Known rows, with every way that one mark hangs from another:
H(R W): [21 15 16 -3 -17 16 0 14 -19 7 -30 -16 19 -24 -34 -21 -43 12 -20 18 -5 24 11 -38 -13 6]
P(D): [3 21 -12 -4 -37 -1 -4 4 -15 11 -20 -23 29 26 -58 -4 -47 -63 -30 12 -20 30 -27 -46 -36 12]
U(W(H(P(J R)))): [10 29 9 -14 -28 15 -3 26 -16 20 -7 -12 11 8 -36 -20 -25 -14 -42 4 6 14 -10 -37 -6 38]
R(C H(P(J) V)): [18 24 -35 -11 -15 65 8 -26 -22 41 -15 -4 1 -52 -14 -41 -47 -13 -14 22 10 3 -31 -42 13 20]
U(H(R V) W): [2 17 7 0 -25 14 -7 31 -26 -18 13 -11 38 -38 9 -16 -36 28 -36 33 -9 23 14 -37 4 26]
U(W(H(P))): [6 29 9 -12 -28 12 0 34 -16 11 -11 -13 21 -1 -32 -19 -22 -15 -41 11 2 16 0 -38 -6 38]
D(J): [24 22 3 -7 -15 15 4 43 -20 9 -20 -24 25 12 -49 -23 -35 -65 -44 9 -23 32 7 -33 -35 46]
U(H(R(C)) W): [7 18 -2 0 -23 1 18 27 -21 -4 19 -7 38 -40 9 -34 -42 8 -37 28 -29 29 21 -37 -4 17]
U(H(P R) W): [5 16 8 -10 -25 15 -1 23 -19 20 17 -3 37 -37 13 -24 -32 -6 -36 37 -13 25 14 -37 7 17]
R(H(W)): [18 33 -23 -5 -12 -2 0 9 -15 3 -22 -21 8 -23 -40 -15 -26 -22 -18 18 -3 5 -13 -45 -13 33]
R(H(P)): [12 33 -23 -11 -12 25 -6 4 -14 37 -16 -13 8 -20 -35 -20 -22 -57 -19 23 -11 7 -19 -47 -5 35]
D(P(J R)): [24 24 10 -22 -13 13 -1 16 -16 35 -19 -22 7 18 -59 -26 -41 -61 -29 10 -13 26 -62 -41 -39 -16]
H(P(R) V(U) W): [15 12 21 -17 -19 14 -31 22 -26 -13 -31 -2 -14 1 1 -19 -48 24 -17 22 65 -6 -16 -34 -4 10]
W(H(R(C P))): [20 28 8 -2 -26 28 3 42 -21 16 -28 -17 12 -8 -21 -42 -18 -22 -14 -13 -27 11 19 -41 11 5]
V(U(H(W))): [19 27 1 -7 -24 -5 -5 54 -22 -50 -20 -8 40 -14 11 -20 -42 -29 -21 28 -9 -3 33 -40 -4 4]
W(H(R(P(D))) U): [14 34 9 -3 -54 22 -12 48 -26 2 -26 -12 29 -1 -21 -23 -27 -9 -30 -19 -22 -9 41 -37 54 13]
V(U): [14 30 1 -5 -18 10 -7 43 -20 -35 -31 -12 36 2 -30 -19 -42 -48 -30 20 -22 -3 27 -44 -10 16]
W(H(P(J) V) U): [23 33 9 -19 -51 76 -18 45 -27 17 -33 -5 23 -14 -6 -15 -41 -1 -27 -5 28 -9 9 -34 54 24]
U(H(P V) W): [4 17 6 -13 -25 15 -12 30 -21 -2 14 -5 31 -34 18 -16 -35 4 -37 35 19 23 -8 -36 1 23]
U(W): [6 26 5 -5 -16 -6 3 20 -14 -3 -5 -16 27 -6 -52 -17 -35 -15 -52 16 -14 27 -4 -42 -29 39]
V(U(H(R) W)): [5 26 2 -3 -27 1 -4 41 -24 -46 -5 -6 49 -21 5 -23 -39 -12 -36 35 -25 -6 48 -39 14 17]
R(H P): [13 39 -18 -4 -7 -14 -21 1 -16 15 -10 -16 5 -27 -43 -32 -2 -52 -23 -6 -28 -5 -5 -51 7 13]
V(U(H)): [15 30 -2 -5 -22 3 -6 57 -22 -43 -16 -9 44 -8 5 -20 -39 -47 -23 26 -24 -1 33 -42 -3 9]
R(C): [19 22 -10 -2 -9 16 27 19 -15 14 -19 -12 16 -13 -36 -44 -56 -36 -28 5 -24 36 -9 -44 -37 12]
D(P(R)): [13 24 13 -16 -9 -16 1 37 -15 20 -19 -26 0 29 -56 -26 -35 -59 -29 12 -19 31 -54 -44 -53 -8]
H(P(J) V(U(W))): [13 16 8 -22 -28 75 -30 -6 -26 7 -25 2 27 -31 -9 -17 -49 -1 -34 34 38 -8 -8 -36 27 12]
U(H W): [8 27 -1 -5 -22 -16 6 40 -16 -15 18 -12 40 -21 -2 -17 -33 -17 -42 25 -18 29 6 -39 -18 28]
W(H): [20 36 4 -6 -26 23 1 61 -16 4 -33 -25 18 17 -35 -18 -20 -45 -18 -7 -16 18 0 -42 -17 30]
P(D J R(C H)): [16 26 -41 -6 -36 6 7 -43 -19 42 -1 -15 -11 28 -57 -21 -57 -46 -22 -6 -13 10 -56 -44 -19 18]
V(U(W)): [5 29 3 -5 -22 -3 -6 33 -20 -42 -20 -9 39 -5 -31 -20 -39 -21 -46 25 -15 -7 32 -41 -4 27]
H(P(J) V): [21 16 8 -21 -19 86 -25 -7 -21 44 -27 -5 17 -26 -22 -15 -48 -25 -22 21 32 18 -39 -40 4 10]

Rows:
[9 14 -2 -18 -35 27 -8 6 -16 45 -18 -12 22 16 -37 -16 -41 -75 -34 21 2 28 -22 -38 -20 17] => H(P(D(J)))
[14 27 16 -10 -50 70 -17 53 -30 15 -33 -6 21 -17 -2 -17 -36 17 -24 0 14 -8 29 -32 60 27] => W(H(P R V) U)
[18 17 -8 -19 -31 31 -2 -24 -16 67 -9 -4 -3 21 -38 -27 -58 -60 -25 4 8 26 -50 -40 -22 2] => H(P(D J R(C)))
[23 14 7 -1 -27 18 18 13 -23 2 -26 -4 21 -43 -16 -40 -66 39 -30 11 -3 15 32 -33 14 2] => H(R(C) W(U))
[16 24 7 -8 -36 38 -10 43 -26 5 -6 0 37 -33 11 -18 -53 -4 -32 16 -4 10 25 -35 34 15] => W(U(H(P R V)))
[16 33 11 -14 -48 56 -16 60 -26 7 -33 -7 19 -6 -3 -15 -36 -1 -27 -4 25 -6 15 -34 46 32] => W(H(P V) U)
[18 25 -12 -10 -38 6 -11 -22 -17 38 -7 -19 3 52 -71 -4 -56 -60 -30 -9 -9 23 -57 -43 -35 13] => P(D J R)
[12 21 2 -7 -30 -21 -21 5 -19 13 -13 -19 21 10 -48 -26 -23 -67 -38 -10 -22 16 -6 -41 -10 -2] => R(P(D(J)))
[21 22 13 -13 -35 88 -18 28 -25 38 -36 -13 16 -14 -12 -19 -26 -7 -9 9 12 7 -5 -37 29 15] => W(H(P(J) R V))
[11 30 4 -13 -38 16 -9 43 -17 33 -24 -18 -2 43 -30 -15 -22 -55 -15 -6 4 15 -23 -41 -15 24] => W(H(P(D R)))
[14 30 -11 -6 -12 -11 -32 -4 -22 -8 -18 -15 -4 -43 -25 -24 -9 4 -17 1 14 -13 -12 -45 18 7] => R(H(V W) P)
[24 31 2 -13 -33 19 -5 42 -20 16 0 0 30 -13 -1 -20 -53 -34 -36 3 -7 12 10 -37 18 18] => W(U(H(P(J R))))
[9 7 19 -9 -19 75 -24 3 -26 41 -27 -7 14 -29 -17 -21 -41 1 -19 29 12 19 -9 -38 11 11] => H(P R V)
[6 31 -28 -5 -29 -22 -21 -12 -20 16 -7 -20 10 -7 -45 -24 -7 -65 -31 -3 -26 -7 -8 -45 11 16] => R(H P(D(J)))
[13 35 5 -14 -56 16 -8 52 -21 22 -22 -8 9 33 -21 -15 -37 -31 -30 -15 9 -3 4 -36 28 30] => W(H(P(D R)) U)
[12 31 -32 -15 -28 39 -10 -24 -16 48 -16 -11 16 -16 -40 -12 -30 -63 -19 23 -7 3 -32 -47 8 23] => R(H(P(D J)))
[27 24 8 -21 -13 39 -12 2 -14 64 -13 -4 -3 13 -41 -22 -42 -61 -27 4 6 25 -40 -41 -24 16] => H(P(J R))
[11 33 -10 1 -4 -14 -12 24 -19 9 -7 -22 -22 29 -53 -13 -27 -28 -22 -3 -8 13 -36 -46 -36 51] => P(R(H(V)))
[2 14 14 2 -24 44 -20 18 -31 -31 -26 -11 33 -26 -21 -18 -43 33 -32 32 -5 -4 29 -38 20 22] => H(R V(U(W)))
[20 18 14 -19 -12 -11 5 49 -21 20 -17 -30 3 38 -54 -32 -30 -71 -44 11 -18 31 -37 -32 -51 16] => D(J P(R))
[31 22 -5 -10 -12 19 5 -14 -18 31 -12 -4 14 -39 -30 -58 -42 -38 -29 -18 -21 16 -9 -43 0 -25] => R(C P(J))
[14 24 -33 -2 -15 17 11 0 -26 -27 -26 -9 2 -47 -7 -39 -47 25 -14 24 16 -12 0 -41 8 20] => R(C H(V(U) W))
[17 12 26 -3 -31 21 -30 9 -31 -16 -28 -7 15 -51 -10 -25 -43 67 -28 2 25 -6 25 -33 43 -7] => H(R(P) V W(U))
[18 30 1 -5 -33 16 -6 53 -24 -19 -7 -7 39 -22 1 -13 -54 -10 -36 8 -7 12 18 -38 15 24] => W(U(H(V)))
[15 29 9 -3 -36 21 -11 38 -21 15 -29 -22 19 9 -31 -24 -12 -34 -15 -11 -26 8 13 -42 13 7] => W(H(R(P(D))))
[16 32 -21 2 -2 -21 15 15 -17 20 -1 -16 -25 22 -48 -37 -38 -36 -22 -7 -23 18 -29 -46 -44 42] => P(R(C H))
[18 13 18 -20 -31 40 -23 17 -24 6 -31 0 10 -35 -3 -16 -57 34 -29 20 64 5 -10 -32 19 11] => H(P V W(U))
[5 30 6 -4 -31 9 -5 43 -23 -41 -25 -10 37 -2 -22 -22 -30 -10 -39 21 -17 -14 44 -39 15 28] => V(U(W(H(R))))
[21 18 7 -3 -21 34 -20 26 -26 3 -1 -10 33 -40 12 -23 -33 -11 -14 14 -15 18 5 -40 14 -8] => U(H(R(P(J)) V))
[19 20 12 -8 -29 18 -15 29 -25 -29 -33 -11 17 -26 -20 -8 -58 43 -32 10 42 8 -1 -35 6 20] => H(V W(U))
[17 24 -23 -4 -10 -7 -5 -17 -24 -2 -14 -8 -12 -60 -8 -53 -26 20 -15 -3 13 -9 -11 -43 19 -5] => R(C H(V W) P)
[22 16 12 -19 -16 61 -28 -3 -22 47 -17 -6 -9 3 -30 -16 -47 -21 -22 9 36 18 -53 -38 -12 19] => H(P(J R) V)
[20 31 -25 -5 -17 -23 6 -9 -21 5 -10 -2 -3 -58 -11 -56 -30 5 -25 -10 -5 -14 11 -42 31 -4] => R(C H(W(U)) P)
[20 28 -1 -10 -31 5 6 48 -20 11 2 1 23 -13 6 -30 -57 -28 -35 4 -10 16 13 -37 10 18] => W(U(H(P(R(C)))))
[19 33 4 -1 -45 40 13 56 -26 3 -28 -10 27 -12 -15 -33 -43 5 -29 -12 -22 1 44 -35 42 25] => W(H(R(C)) U)
[7 22 3 -14 -23 0 0 31 -16 10 18 -4 35 -26 10 -21 -32 -23 -39 32 -2 27 -1 -39 -8 22] => U(H(P) W)
[17 26 10 -11 -26 39 -8 50 -22 22 -27 -15 -11 19 -12 -26 -27 -16 -12 -5 22 13 -23 -38 -6 28] => W(H(P(R(C)) V))
